What can hang from each mark:
rufoni: loras savop
vosir: mutud
loras: duna fatep feze koze
fatep: loras
zeven: fatep feze
mutud: duna nere vosir
savop: nere zener
feze: zeven
pafud: feze
koze: pafud
duna: mutud

Known rows, with every way that one mark hangs from another:
[rufoni [loras duna feze]]: [ -7  13   4 -12  10   7 -13  -3 -14   0   3   4  -6   6   2   5 -18   1
   6 -21  -2  -7  -6   2   2  15  -2  -2   5   9  26 -15  -3   0  17 -19]
[koze [pafud feze]]: [ 12  -5   4   5   2  -8   1 -16  -5   0  -1  14   0 -15  -5   5  -5   7
   1  -5   2   7  15 -27  -2 -13  10  -2   8   9  21   1  -1   5  -1   1]
[feze [zeven [fatep loras]]]: [-15  16  -5  -5  -6  -5  -8  -7   4  -6  -6  -1   8 -19   3   7   1   8
   8  -7   4   0  13  -2   6  29 -23  -9 -12  -8   2  19  -8   9   4   5]
[koze [pafud [feze zeven]]]: [ 11  -6   6  10   5 -12  -2 -20  -8  -8  -8   7   3 -22   1   5  -4  13
   4  -7   1   5  23 -20  -6  -7   5  -7  -6   5  14   9  -8   7 -10   3]
[duna [mutud vosir]]: [ -7  -3   5 -14  11   5 -11 -12   2   5  11   7  -4  -1   8   2   1   1
   2  -9  -2   6   0   2  -6  19  -6 -10   0  -6   1   3   7  18  -6   9]
[savop nere]: [  3   6   7   2  -4   3  -5 -13   4   1  -7   7  -1  -7   8  -3  -7   3
  -4   1   3  -2   3   4   0   7  -4  -1   3  -9   0   5   5  -6   7   3]
[fatep [loras [koze [pafud [feze zeven]]]]]: [  4   2   3   5   0  -8   0 -23 -14  -6 -10  15  -1 -20   0  13   0  19
  21 -18   9   2  19 -27  -4  23  14 -13  -3   7  25  17 -14   4   6 -14]
[rufoni [loras fatep] [savop zener]]: [-14   1   4   1 -15  -3 -33 -24  -1   4  12  -1  -1  10   9  -1   1  -6
  12  -9   2  12  -9  12  11   7  -6  -3   0 -13  18 -13   9  -4   5  12]
[koze [pafud [feze [zeven [fatep loras]]]]]: [ -4  12   1  -1  -5 -15  -7 -24  -2  -7  -5  12   9 -32   1  12  -3  15
   8 -11   2   7  30 -26   8  15 -10 -12  -3   0  24  22  -9  13   1   4]
[mutud vosir]: [ 3 -5  2 -9  9  5 -7 -2  7  2  2  1  5 -2  7  7 -4 -4  8 -4 -3  0  2 -7
 -2 19 -4 -8  1 -5  4 -3  3 15  0 -1]
[feze [zeven [fatep [loras koze]]]]: [-20  11  -8  -4 -10  -4  -9 -12  -9  -8  -8   3   0 -12   7  10  10  12
  15 -16   4  -3   5  -2   4  38 -17  -7 -14  -8  10  22  -7   6   7  -5]
[vosir [mutud duna nere]]: [ -8 -13  -9  -2   6  13   8   5  -4 -13   8  15  13   3  10  12  -8  -4
  11 -16  -6   0  -5 -40   7  29   4   2  -9  -5  -1  10  17  27  -1  -2]
[koze [pafud [feze [zeven fatep]]]]: [ -2   1  -1   2  -2 -16 -11 -25  -7 -13  -3   7   5 -27   1  11   1  13
   0  -9  -3   8  27 -21   1  -5 -15  -6  -7  -2  23  18  -3  13  -9  12]
[zeven [fatep [loras [duna mutud]]] feze]: [-25  28 -12 -20   7   4 -13 -12  -7   2   8   7  -2 -13   8   3  -6  -4
   7 -12   5  -3   5  -5   3  28 -38  -3   9  -4  22  14  -2  16   8   8]
[fatep [loras duna]]: [ -4  15   3 -11  -4   5   4  -4  -8  10  -8   1   0   0  -1   4  -9  -7
   6 -11   7  -7   6  -7   8  27   5  -3   6  11  11  -5  -9   0  18 -19]
[rufoni [savop nere zener]]: [ -6   0   3   9 -19   4 -21 -26   9   2  -6   7  -5   5  16   3  -4  -7
  -2   8   6   1   6  10   3  -8  -5  -1  -4 -26   5   5  21  -7   9  18]
[savop nere zener]: [ -4   7   6   1 -17  -2 -11 -24  -2   0 -11   7  -4  -9  17   4 -10  -2
  -7   4   3  -2   2   5   6  -2   0   2   0 -19   3   8  10  -3  16  11]
[loras duna fatep feze]: [ -7  12  -9 -16  12   6   3  -7 -32   1  -1  -5  -8   6  10   7  -4  -3
   4 -34  -3 -11  -6  -5   9  24 -11   7   1   5  41 -18 -11  13  13 -22]
[zeven fatep feze]: [-10  11 -15  -1   7  -6 -12   0   4  -5   4   0   6 -13   6   2  -1  -3
   6   3  -4  -5   1  -4  -2   3 -42   6   0 -12  15  12   1  11  -5  14]
[loras duna fatep]: [ -6   9  -2 -12   0   2  -2 -13 -27   4  -1  -9  -5   6   6  -1   1  -7
   6 -23   0  -2  -4   1  12  21  -4   5   3   4  26 -14  -9   8   8 -14]
[pafud [feze zeven]]: [  5  -3   9  10  11 -12  -3  -1  -4 -10  -1   2   8 -17  11   6   1   5
   4  -3   8   2  19 -13  -8   0  -6  -4 -10  -4   1   4  -3  -2  -5   1]
[fatep loras]: [-4  9  2 -5 -3  2  4  0  6  5 -3  4  5 -4 -2  0 -6  2  8 -1  5 -1  4 -5
  4 20  3 -7  6  6 -1  4 -6  0 12 -7]
[feze zeven]: [ -1   1   2   3   3  -2  -5  -3  -3  -8  -3  -4   2  -6   5   3   4   5
   5  -5   2   1   6   4  -4   6  -4  -3 -14  -5  -5   8  -5   2  -7  -1]
[duna mutud]: [-9  3  1 -7  4  1 -5 -8 -3 -1  9  4 -8  1  1 -2  6  3 -5 -6  2 11 -2  6
 -6 -3  1 -5  0 -1 -2  6  4  2 -6 12]
[rufoni loras]: [  0   4   9  -2   0  -3 -16  -2   6   1   7   2   0   1  -3  -5  -9   4
   6  -1  -1   5  -7   7   2   5   1  -5   8   4   1  -6   0  -9   3  -2]
[loras fatep feze koze]: [ -9   4 -14  -4   7   4   2  -8 -32  -6   0  -2 -11   8  12   8   6   8
  12 -33   0  -7 -16  -6   3  25  -7   8  -3  -2  39  -5  -6   8   7 -17]
[pafud feze]: [  7  -1   7   5   9  -6   3   3   0   1   4   5   5 -11   5   1  -2  -1
   0   3   7   1  11 -21  -4  -6   0   0   6   1   7  -3   0  -4   3   4]
[mutud duna nere]: [ -1  -4 -14  -2   5  11   3   4  -2  -9  -4  13  -1   5  12  12  -2  -1
   7  -7  -4  -3   2 -32  -1  25   2   2  -2  -2  -3   8  12  24  -4  -4]
[duna [mutud nere vosir]]: [ -3  -9  -3 -14  11  10 -10 -13   2   3   6  15   1   0  13  12  -5   0
   8 -15   2   4  -4 -14  -9  29  -7 -16   0  -5   4  10  14  34  -3  11]
[zeven [fatep [loras koze]]]: [-22  12 -10  -7 -12  -1  -3  -6  -7   0  -5   6  -1  -5   1   7   5   6
  10 -12   3  -4   1 -10   6  29 -13  -2   0  -2  18  16  -3   4  14  -3]
[fatep [loras feze koze]]: [-10  12  -9  -4   5   8   6   0 -11  -1  -8  10  -4   1   4  11  -4  11
  15 -19   5 -15  -7 -12  -3  30   2  -2   3   4  23   4  -8   3  17 -22]
[loras fatep koze]: [ -6  -2  -8  -2  -2   1  -3 -11 -25   0  -2  -5  -9   5   8   2  11   3
  11 -24   1   0 -12  -4   4  23  -2   4  -3  -2  24  -2  -7   2   5  -9]

Rows:
[-21  13 -13 -10   4   5  -7 -14 -34 -16  -9  -2 -13   0  12  19   4   8
   8 -34  -2 -17   3  -2   1  25 -26   4 -18  -6  38   9  -7  12   9 -17]  [loras duna [feze [zeven fatep]] koze]
[  2 -12 -12  -9  13  15  -4   0   4  -4  -3  15   7   5  18  21  -9  -5
  12 -12  -7  -5   5 -39  -2  46  -5  -4  -2  -8  -1   7  12  39  -3  -6]  [mutud duna nere vosir]
[-14   4 -18  -4  -2  -4 -11 -29 -26 -18  -7   7 -14  -7   4  18   4  22
   8 -31  -8  -6   5  -6   0  13 -18  -1 -16  -4  42  20  -6  22  -6  -6]  [loras [feze [zeven fatep]] [koze pafud]]
[ -5   6  -9  -3   2   5   3 -21 -18 -10 -14  14 -10  -8   2  17  -4  25
  22 -31   1 -10   4 -10  -1  32   8  -8 -12   5  32  16 -14  15   8 -22]  [fatep [loras [feze zeven] [koze pafud]]]
[ -9  20  -3 -14   8  12   9   2 -13   5  -7   6  -2   3   3  11 -13  -1
   8 -20   4 -16   2  -8   6  29   0   0   4  11  24  -6 -12   7  23 -26]  [fatep [loras duna feze]]
[-19  22 -17 -11   1   5 -11  -8 -16   1  -4   6  -4 -10  12   8  -5  -7
  19 -16   5 -18  -1 -13   6  38 -33   5   4  -3  35  12  -9  12  19 -10]  [zeven [fatep [loras duna koze]] feze]
[ -8  13  -6 -11  17   2  -1 -13 -37  -9  -8  -9  -7   0  15   8  -1   4
   9 -40  -1 -11   1   2   7  31 -15   3 -14   1  34  -7 -16  15   4 -23]  [loras duna fatep [feze zeven]]
[-11  14   4   2   2 -10  -4  -5   4  -6  -2   4  15 -26   9   7   1   7
   8  -3   7   3  24 -21   3  24 -23 -10  -6  -6   9  15  -7   3   5   6]  [pafud [feze [zeven [fatep loras]]]]
[ -1  -1 -13  -3   3   5   1 -20 -22  -5  -7  12 -18   3  -3  13  -4  16
   7 -23  -5  -7  -6 -11  -3   5  10   3  -4   6  38   4  -5  15   3 -14]  [loras feze [koze pafud]]
[-17  14  -4 -18  18   4  -7 -21 -40 -10   3  -5 -13   0  16   6   3   7
   3 -44   3  -1  -2   7  -1  29 -14  -2 -14   0  32  -1  -9  16   0 -11]  [loras [duna mutud] fatep [feze zeven]]
[-14  21 -14  -5   3  -4  -8   0   9   0   2   5  11 -18   6   2  -6  -4
  15   2   0  -6   3 -10   3  23 -39   0   7  -8  14  17  -3  13   7   8]  [zeven [fatep loras] feze]
[-12   3  -6 -25  18  16  -8 -18 -30   0   3   9 -18   9  14  17  -2   2
   8 -36   0 -12  -8  -4  -8  34  -4  -5  -2   0  36  -6   2  22   9 -17]  [loras [duna [mutud vosir]] feze koze]
[-12  14 -20  -6  -7  -1 -11 -25  -5  -1  -4  16  -5 -18   1   9  -4   8
  21 -13  -2  -8   1 -18   4  26 -24  -2   5  -2  38  22  -6  20   6   0]  [zeven [fatep [loras [koze pafud]]] feze]
[ -6   4   0   6   6 -16  -9  -5  -3 -11   1   0   9 -23  10   7   6   5
   2  -2   2   5  20 -16  -4   2 -26  -4  -9  -9   9  12  -1   3  -7  13]  [pafud [feze [zeven fatep]]]
[ -9  10  -7  -1   6   5   4  -4 -15 -11 -12   5  -4  -4  10  15   0  17
  19 -23   8 -14  -1  -3  -5  36  -2  -6 -14  -2  18  14 -12   5  11 -21]  [fatep [loras [feze zeven] koze]]
[-21  19  -7 -20   8  15   1 -12 -29   2  -2  13 -20   8   5  13  -3   7
   8 -31   8 -12  -5  -3  -2  35   2  -6   2   9  33   2  -7   5  19 -22]  [fatep [loras [duna mutud] feze koze]]
[ -3   0   4   8  10   6 -26  -3   8 -12   6   5   1   6   5   5  -6  10
  19 -14   3   3   2  13  -9   7 -14 -10 -13  -6  11  -3   5  -4  -5  -2]  [rufoni [loras [feze zeven]] savop]
[ -5   2  -9 -11  -8   2  -3 -35 -44   2  -8   1 -21   7   1   6   5   1
  11 -38  -4  -2  -6 -10  14  22   9   4   1  10  48  -5 -11  12   9 -23]  [loras duna fatep [koze pafud]]
[ -3   0 -12  -4   5  -1  -5 -31 -39 -14 -10   2 -16  -1   8  12   6  20
  20 -45  -6  -7  -6  -4   0  27  -1   1 -14   0  47   6 -14  19  -3 -18]  [loras fatep [feze zeven] [koze pafud]]
[ -7  18   1 -11  12   9   5  -4 -16  -5 -13   2  -1  -3   6  16 -12   5
  11 -25   6 -16   9  -2   2  36  -4  -5 -10   6  21   2 -16   8  16 -28]  [fatep [loras duna [feze zeven]]]
[-23  19 -18 -10  -1   4   0  -2 -12  -4  -3   9  -5  -4   3  15   0  10
  11 -21   1 -11  -2 -12   5  33 -20   1   1  -3  33  13  -5  10  16 -11]  [zeven [fatep [loras feze koze]]]
[-28  21  -3 -18  -2  -1 -12 -20 -14  -4   0   2  -5 -12   5   8   4   7
   1 -24   6   3  15   5   6  34 -19 -10 -10  -1  12  16  -6   9   5  -1]  [feze [zeven [fatep [loras [duna mutud]]]]]
[-17  15  -9 -22  17   8  -1 -17 -37   0   6  -1 -14   7  11   4   1   0
  -2 -38   0   0 -10   2   4  20  -9   3   0   4  39 -12  -4  15   6 -12]  [loras [duna mutud] fatep feze]
[-13   8  -9  -8  10   6  -3 -14 -48 -11 -11  -8 -15   7  19  12   6   7
  15 -47   2 -14  -7  -2   4  41 -10   4 -16  -1  45  -5 -16  12  10 -29]  [loras duna fatep [feze zeven] koze]
[ -9   1  -9   0  12  -1  -3 -10 -34 -15  -6  -4 -10   0  17   8   9  14
  17 -40   0  -9  -9   2  -1  32 -12   1 -18  -8  33   3 -12  11   0 -16]  [loras fatep [feze zeven] koze]
[-12  12  10 -17   3   2 -20 -13 -11   5  12   5 -13   5  -1  -2  -9   0
   0 -17   3  10  -5  12   0  11   5  -8   6   9  10 -10   1  -4   6  -3]  [rufoni [loras [duna mutud]]]
[-10   4   5 -23  10  10  -9 -17 -11   6   7   3  -8   4  11   8  -3  -6
  -2 -19  -2   0   4   0  -3  23  -4  -8   1   0  14  -5   5  19   3  -2]  [loras [duna [mutud vosir]]]
[ -7   3  -1   1   9   8 -24  -6  -2  -2  15   2   0  13   4  -1  -7   3
  19 -24   1   7 -11   5   2  16 -16  -4   2  -3  30 -20   5  -3   2  -3]  [rufoni [loras fatep feze] savop]
[-29  30 -11 -27   6   7  -4 -12 -16   0   4   9  -8  -4   5  12  -7   5
  -1 -28   0  -4   5  -4   5  28 -21  -4   3   4  31   4  -2  13  14  -6]  [zeven [fatep [loras [duna mutud] feze]]]
[  0   6  15  11  -7   9 -33 -14  22   3   2  13   0   3   4  -7 -12   0
   9   2   9   8  -1  13  -3   6 -11 -11   5 -10   1  -4  18 -20   7   9]  [rufoni loras [savop nere]]
[-13  12   5 -28   9  14  -5 -15  -6  14   2   9  -2  -1   6   8  -8  -5
   8 -19   4   1   5  -4   3  45   0 -16   6   3  10  -1  -1  18  13 -10]  [fatep [loras [duna [mutud vosir]]]]
[-19   7  -5 -16   2   6  -7 -22 -41   2   4  -2 -24  11   8   2  12  -2
   6 -38   6   4 -12   2   4  28   0   2   0   2  33  -5  -2   6   8 -12]  [loras [duna mutud] fatep koze]
[ -2  -6 -11  -3  -8  -2  -3 -29 -31   1  -4   4 -15   0   0   3   8  10
  13 -31  -5   5  -8  -7   9  16   9   2  -1   4  38  -2  -9  14   1 -10]  [loras fatep [koze pafud]]
[ -7   4  13   8 -22   2 -38 -28  17   4   2  13  -2   2  10  -1 -13  -2
   5   6   6   7   0  17   3  -2  -4  -6   2 -23   4  -2  21 -17  16  18]  [rufoni loras [savop nere zener]]
[-13   8 -10  -4   6  -4  -7  -4 -11 -17  -2  -1   2  -9   9  11   1  12
   0 -16  -7  -5  10   1   1  11 -31   1 -15 -11  16  12  -2  13  -3   3]  [loras [feze [zeven fatep]]]
[  2   0  -3  -7   0  -4  -1 -30 -43   2  -6   6 -16  -4   7   9   2   3
  12 -36   3   1   5 -29   9  16  10   3   7  12  57 -10 -12  10  11 -22]  [loras duna fatep [koze [pafud feze]]]
[ -9  15   1 -16  11   3 -14  -9 -28   1   4  -3  -5   6   6   2 -11  -1
  11 -36  -2  -6 -14   2   9  30 -10   0   8   9  40 -23 -10   6  19 -23]  [rufoni [loras duna fatep feze]]
[ -7   8   3  -6   9   5 -18 -12 -29 -11  -4   1 -15   5  11  11  -9  10
  17 -32   3 -13  -5   6  -3  31  -3  -4 -12   5  31  -4 -10  -1  15 -29]  [rufoni [loras duna [feze zeven] koze]]
